Each row comes from the steps of one walk. Every step used is in the known rows, and no mark comes twice. Write the walk behind each row, first mark first.
Known rows:
nedil -> mesen: [-.09,-.32,-.15,.22,-.30,.03,.12,.08,-.23,-.32,.02,-.08,.22,-.11,.46,.12,.08,-.30,.20,-.22,.37,-.20]
subunat -> tudab -> nedil -> vuduk: [-.41,-.32,-.19,.16,-.16,-.01,.03,.10,-.18,-.16,-.10,-.16,.19,.11,.06,.06,.23,-.40,.41,-.03,.15,.02]
tudab -> subunat -> leremor -> nedil: [-.22,-.33,.02,.13,.05,.03,-.15,-.12,-.03,-.12,.30,-.16,.44,-.07,.09,.27,.16,-.24,.38,-.16,.10,-.33]
leremor -> subunat -> vuduk: [-.50,-.19,-.07,-.04,-.06,.13,.31,.01,.07,-.28,.16,-.17,.46,-.20,.31,-.03,.26,-.16,.28,-.14,-.02,-.31]
leremor -> nedil: [-.19,-.15,.05,.12,-.10,.01,.01,.17,.07,-.20,.16,-.01,.36,.18,.26,.15,.27,-.18,.42,-.23,.32,-.22]
tudab -> subunat -> vuduk -> nedil -> mesen: [-.23,-.14,-.14,.07,-.14,.02,.08,-.11,-.33,-.23,-.06,-.29,-.04,-.24,.48,.02,.02,-.28,.07,-.10,.30,-.35]
nedil -> tudab: [-.12,-.35,-.19,.13,-.37,-.19,.06,.26,-.12,-.19,.08,-.10,.30,.11,.25,.05,.10,-.13,.36,-.20,.31,-.14]
vuduk -> nedil -> leremor -> subunat: [-.29,-.09,-.40,.09,-.20,-.14,.34,.07,.00,-.16,-.03,-.20,.26,.07,.24,-.10,.06,-.12,.08,.06,.63,-.33]
leremor -> subunat -> tudab: [-.44,-.29,-.28,.07,-.11,.03,.30,-.08,.14,-.47,.06,-.17,.45,-.02,.22,.10,.10,-.20,.25,.01,.16,-.16]
tudab -> subunat -> leremor: [-.28,-.44,-.02,.17,-.07,.07,.04,-.13,-.08,-.07,.36,-.28,.33,-.22,.05,.32,.06,-.18,.19,-.19,-.07,-.40]
subunat -> mesen: [-.36,-.12,-.19,.08,-.13,-.10,.31,-.02,-.06,-.33,.24,-.30,.21,-.16,.24,.18,.20,-.20,.29,-.22,.00,-.10]
tudab -> nedil -> mesen: [-.05,-.37,-.06,.25,-.24,.10,.10,.12,-.21,-.28,.03,.02,.17,-.03,.32,-.10,-.07,-.36,.31,-.26,.36,-.11]
mesen -> nedil -> tudab -> subunat -> vuduk: [-.19,-.34,.14,.12,-.19,.04,-.27,.06,-.40,-.28,.17,-.08,.22,-.16,.26,-.09,-.03,-.02,.46,-.10,.27,-.20]
subunat -> mesen -> nedil -> tudab: [-.09,-.14,-.19,.11,-.20,-.29,.02,.06,-.39,-.47,.19,-.17,.11,.00,.22,.00,-.03,-.06,.51,-.06,.36,.15]
vuduk -> nedil -> tudab: [-.09,-.16,-.31,.08,-.35,-.36,.18,.16,-.16,-.18,.02,-.24,-.02,.34,.24,.08,.04,-.07,.23,-.11,.52,-.09]
subunat -> vuduk -> nedil -> tudab: [-.33,.01,-.37,-.07,-.31,-.32,.22,.09,-.23,-.23,.02,-.28,-.05,.20,.24,.06,.23,-.13,.35,-.11,.29,-.09]
subunat -> vuduk -> nedil: [-.46,.08,-.19,-.03,-.15,-.14,.32,.01,-.04,-.20,.17,-.28,-.11,.11,.23,.17,.33,-.14,.20,-.22,.17,-.27]
tudab -> nedil -> vuduk -> subunat -> leremor: [-.29,-.32,-.41,.13,-.05,-.16,.11,.03,-.37,.07,.06,-.16,-.02,-.06,-.17,.08,.25,-.37,.11,.06,.02,-.18]
leremor -> subunat -> mesen -> nedil: [-.24,-.15,-.09,.12,.07,-.03,.30,-.07,-.10,-.52,.25,-.14,.30,-.19,.27,-.05,-.05,-.02,.34,-.01,.26,-.02]
mesen -> nedil: [-.18,-.24,.09,.21,-.17,.01,.00,.15,-.13,-.36,.33,.03,.11,.09,.19,.17,.07,.00,.29,-.26,.39,-.23]
tudab -> nedil: [-.20,-.34,.10,.19,-.18,.09,.12,.16,.06,-.10,.26,-.04,.20,.13,.10,-.02,.02,-.19,.31,-.34,.15,-.22]
vuduk -> subunat -> leremor -> nedil -> tudab: [-.11,-.18,-.52,.01,-.11,-.33,-.08,-.02,-.28,-.21,.13,-.06,.17,.14,-.06,.12,.26,-.21,.34,.07,.30,-.13]
vuduk -> subunat: [-.23,-.27,-.22,.14,-.20,-.10,.20,.10,-.06,-.11,.18,-.10,.05,-.08,.08,.09,.23,-.10,-.09,-.11,.16,-.42]
vuduk -> nedil -> leremor: [-.28,.03,-.34,.14,-.34,-.20,.21,.11,-.10,-.08,.07,-.23,.03,.20,.20,.09,.19,-.15,.12,-.11,.58,-.31]
vuduk -> nedil -> leremor -> subunat -> mesen: [-.37,.10,-.57,.02,-.09,-.24,.49,-.12,-.07,-.27,.00,-.39,.23,-.12,.22,-.12,.09,-.12,.15,.14,.46,-.14]

Write each row's walk:
[-.22,-.36,.11,.21,.03,-.01,-.15,.03,-.46,-.11,.03,-.27,.17,-.37,.26,.07,.09,-.18,.29,.07,.18,-.13]  tudab -> subunat -> mesen -> nedil -> vuduk
[-.29,-.32,.02,.15,-.06,.02,.14,-.11,-.10,-.15,.25,-.35,.28,-.40,.22,.12,.02,-.14,.18,-.14,-.04,-.28]  tudab -> subunat -> mesen
[-.31,.06,-.20,.18,-.17,-.09,.03,.00,-.34,-.39,.24,-.15,.16,-.14,.17,.00,.12,-.14,.36,-.07,.41,-.04]  subunat -> mesen -> nedil -> leremor
[-.22,-.09,-.38,.04,.02,-.18,.06,-.09,-.08,-.20,.28,-.07,.12,.07,-.07,.23,.35,-.23,.20,-.03,.14,-.31]  vuduk -> subunat -> leremor -> nedil
[-.13,-.22,-.25,.06,-.15,-.36,.10,-.10,-.26,-.16,.04,-.47,.01,-.08,.20,.00,-.13,-.11,.23,.02,.30,-.10]  vuduk -> nedil -> tudab -> subunat -> mesen
[-.18,-.39,-.22,.18,-.12,-.06,.06,.24,-.27,.10,-.10,-.08,.00,-.04,.01,-.16,.24,-.28,.04,.04,.16,-.26]  tudab -> nedil -> vuduk -> subunat
[-.05,-.12,-.31,.14,-.25,-.16,.28,.03,-.24,-.28,-.06,-.20,-.08,.08,.46,.12,.00,-.24,.10,-.14,.60,-.20]  vuduk -> nedil -> mesen
[-.31,-.20,-.45,.08,-.11,-.18,.23,-.11,-.15,-.15,.37,-.19,.03,-.11,-.09,.31,.26,-.18,-.04,-.08,.00,-.38]  vuduk -> subunat -> leremor
[-.22,-.13,-.07,.26,-.30,.01,-.08,.18,-.24,-.30,.21,.04,.21,.06,.18,.05,.15,-.06,.31,-.14,.61,-.21]  mesen -> nedil -> leremor
[-.35,-.15,-.46,.06,-.06,-.24,.21,.05,-.36,.00,-.11,-.32,.03,-.31,.15,.05,.40,-.29,-.01,.15,.01,-.17]  nedil -> vuduk -> subunat -> mesen
[-.37,-.27,-.09,.15,-.16,.05,.15,-.03,.03,-.36,.22,-.10,.16,.19,.00,.10,.07,-.29,.39,-.20,.10,-.06]  subunat -> tudab -> nedil
[-.23,-.36,-.05,.15,.07,-.02,-.25,.01,-.27,.07,-.04,-.22,.47,-.11,.15,.28,.31,-.34,.41,.05,.15,-.27]  tudab -> subunat -> leremor -> nedil -> vuduk
[-.44,-.14,-.49,.16,-.25,-.02,.03,-.07,-.20,-.24,.08,-.04,.06,.04,-.19,-.15,.15,-.32,.10,.08,.29,-.21]  vuduk -> subunat -> tudab -> nedil -> leremor
[-.23,-.06,-.02,.14,-.06,-.13,.15,-.02,-.20,-.44,.35,-.16,.07,-.10,.21,.14,.07,-.09,.37,-.19,.22,-.01]  subunat -> mesen -> nedil
[-.22,-.20,-.15,.24,-.17,.07,.06,.12,-.15,-.34,.11,.06,.45,-.07,.24,-.15,.03,-.03,.28,.03,.65,-.24]  mesen -> nedil -> leremor -> subunat
[-.29,-.16,-.25,.07,.00,-.15,-.07,.08,-.26,-.06,-.04,-.16,.38,.09,.17,.36,.52,-.39,.52,.01,.17,-.11]  subunat -> leremor -> nedil -> vuduk
[-.07,-.29,.00,.09,-.06,-.16,-.19,-.01,-.22,-.21,.05,-.21,.47,-.14,.28,-.05,.04,-.17,.51,.02,.25,-.02]  leremor -> nedil -> tudab -> subunat -> mesen
[-.46,-.03,-.17,.07,-.20,-.02,.03,-.05,-.25,.02,.08,-.32,.08,-.14,.19,.00,.20,-.19,.10,-.05,.34,-.47]  tudab -> subunat -> vuduk -> nedil -> leremor
[-.10,-.14,-.38,.08,-.16,-.36,.04,-.01,-.47,-.40,.17,-.11,-.13,-.10,.06,-.10,.04,-.02,.19,.09,.34,.05]  vuduk -> subunat -> mesen -> nedil -> tudab
[-.16,-.28,-.19,.18,-.13,-.13,-.07,.24,-.42,-.10,-.05,-.01,-.07,-.03,.11,.02,.27,-.12,.01,.10,.40,-.26]  mesen -> nedil -> vuduk -> subunat
[-.27,-.29,-.15,.19,-.17,.14,.21,.12,.03,-.13,.05,-.01,.53,-.06,.11,-.32,-.04,-.21,.31,-.03,.39,-.25]  tudab -> nedil -> leremor -> subunat
[-.23,-.40,-.01,.23,-.15,.01,.02,.29,-.19,.04,-.05,-.10,.21,.05,.15,-.06,.21,-.31,.35,-.13,.20,-.12]  tudab -> nedil -> vuduk
[-.33,-.12,-.38,.05,-.07,-.18,.30,-.07,-.17,-.20,.24,-.24,.01,-.24,.06,.09,.23,-.12,-.02,-.04,-.02,-.21]  vuduk -> subunat -> mesen
[-.21,-.24,-.06,.12,-.10,-.07,-.14,.29,-.16,-.03,-.17,-.06,.40,.14,.34,.12,.46,-.28,.44,-.07,.35,-.15]  leremor -> nedil -> vuduk
[-.01,-.38,-.12,.15,-.26,-.23,-.01,.07,-.19,-.01,.03,-.31,.06,.12,.22,.03,-.13,-.04,.18,-.04,.48,-.30]  vuduk -> nedil -> tudab -> subunat
[-.26,-.05,-.38,.02,.04,-.24,.02,.05,-.34,-.05,-.17,-.22,.13,-.16,.18,.02,.48,-.30,.19,.22,.17,-.07]  leremor -> nedil -> vuduk -> subunat -> mesen
[-.39,-.39,-.24,.14,-.05,.08,.15,.06,-.09,-.24,-.24,-.16,.42,.01,.14,-.14,.08,-.36,.36,.13,.18,.00]  leremor -> subunat -> tudab -> nedil -> vuduk
[-.43,-.32,.16,.08,-.12,.18,.01,-.01,-.09,-.07,.24,-.22,.33,-.31,.24,.11,.20,-.17,.21,-.25,-.09,-.45]  tudab -> subunat -> vuduk
[-.04,-.44,-.05,.22,-.17,-.10,-.25,-.07,-.39,-.25,.33,-.12,.21,-.07,.04,.18,-.15,-.09,.42,-.05,.33,-.16]  mesen -> nedil -> tudab -> subunat -> leremor
[-.37,-.26,-.29,.13,-.11,-.01,.15,-.08,-.05,-.27,.20,-.08,-.03,.10,-.17,-.03,.08,-.25,.08,-.02,.07,-.19]  vuduk -> subunat -> tudab -> nedil
[-.03,-.19,-.08,.15,-.16,.02,-.05,.12,-.18,-.36,-.08,.02,.36,.05,.51,.06,.19,-.32,.41,-.15,.51,-.12]  leremor -> nedil -> mesen
[-.40,-.13,.00,.02,-.08,-.01,.16,-.07,-.08,-.07,.19,-.35,-.02,-.09,.22,.11,.15,-.13,.10,-.17,.12,-.43]  tudab -> subunat -> vuduk -> nedil
[-.26,.04,-.42,.14,-.15,-.20,.07,-.07,-.44,-.32,.20,-.10,-.05,-.24,.00,-.09,.17,-.10,.06,.12,.42,-.15]  vuduk -> subunat -> mesen -> nedil -> leremor
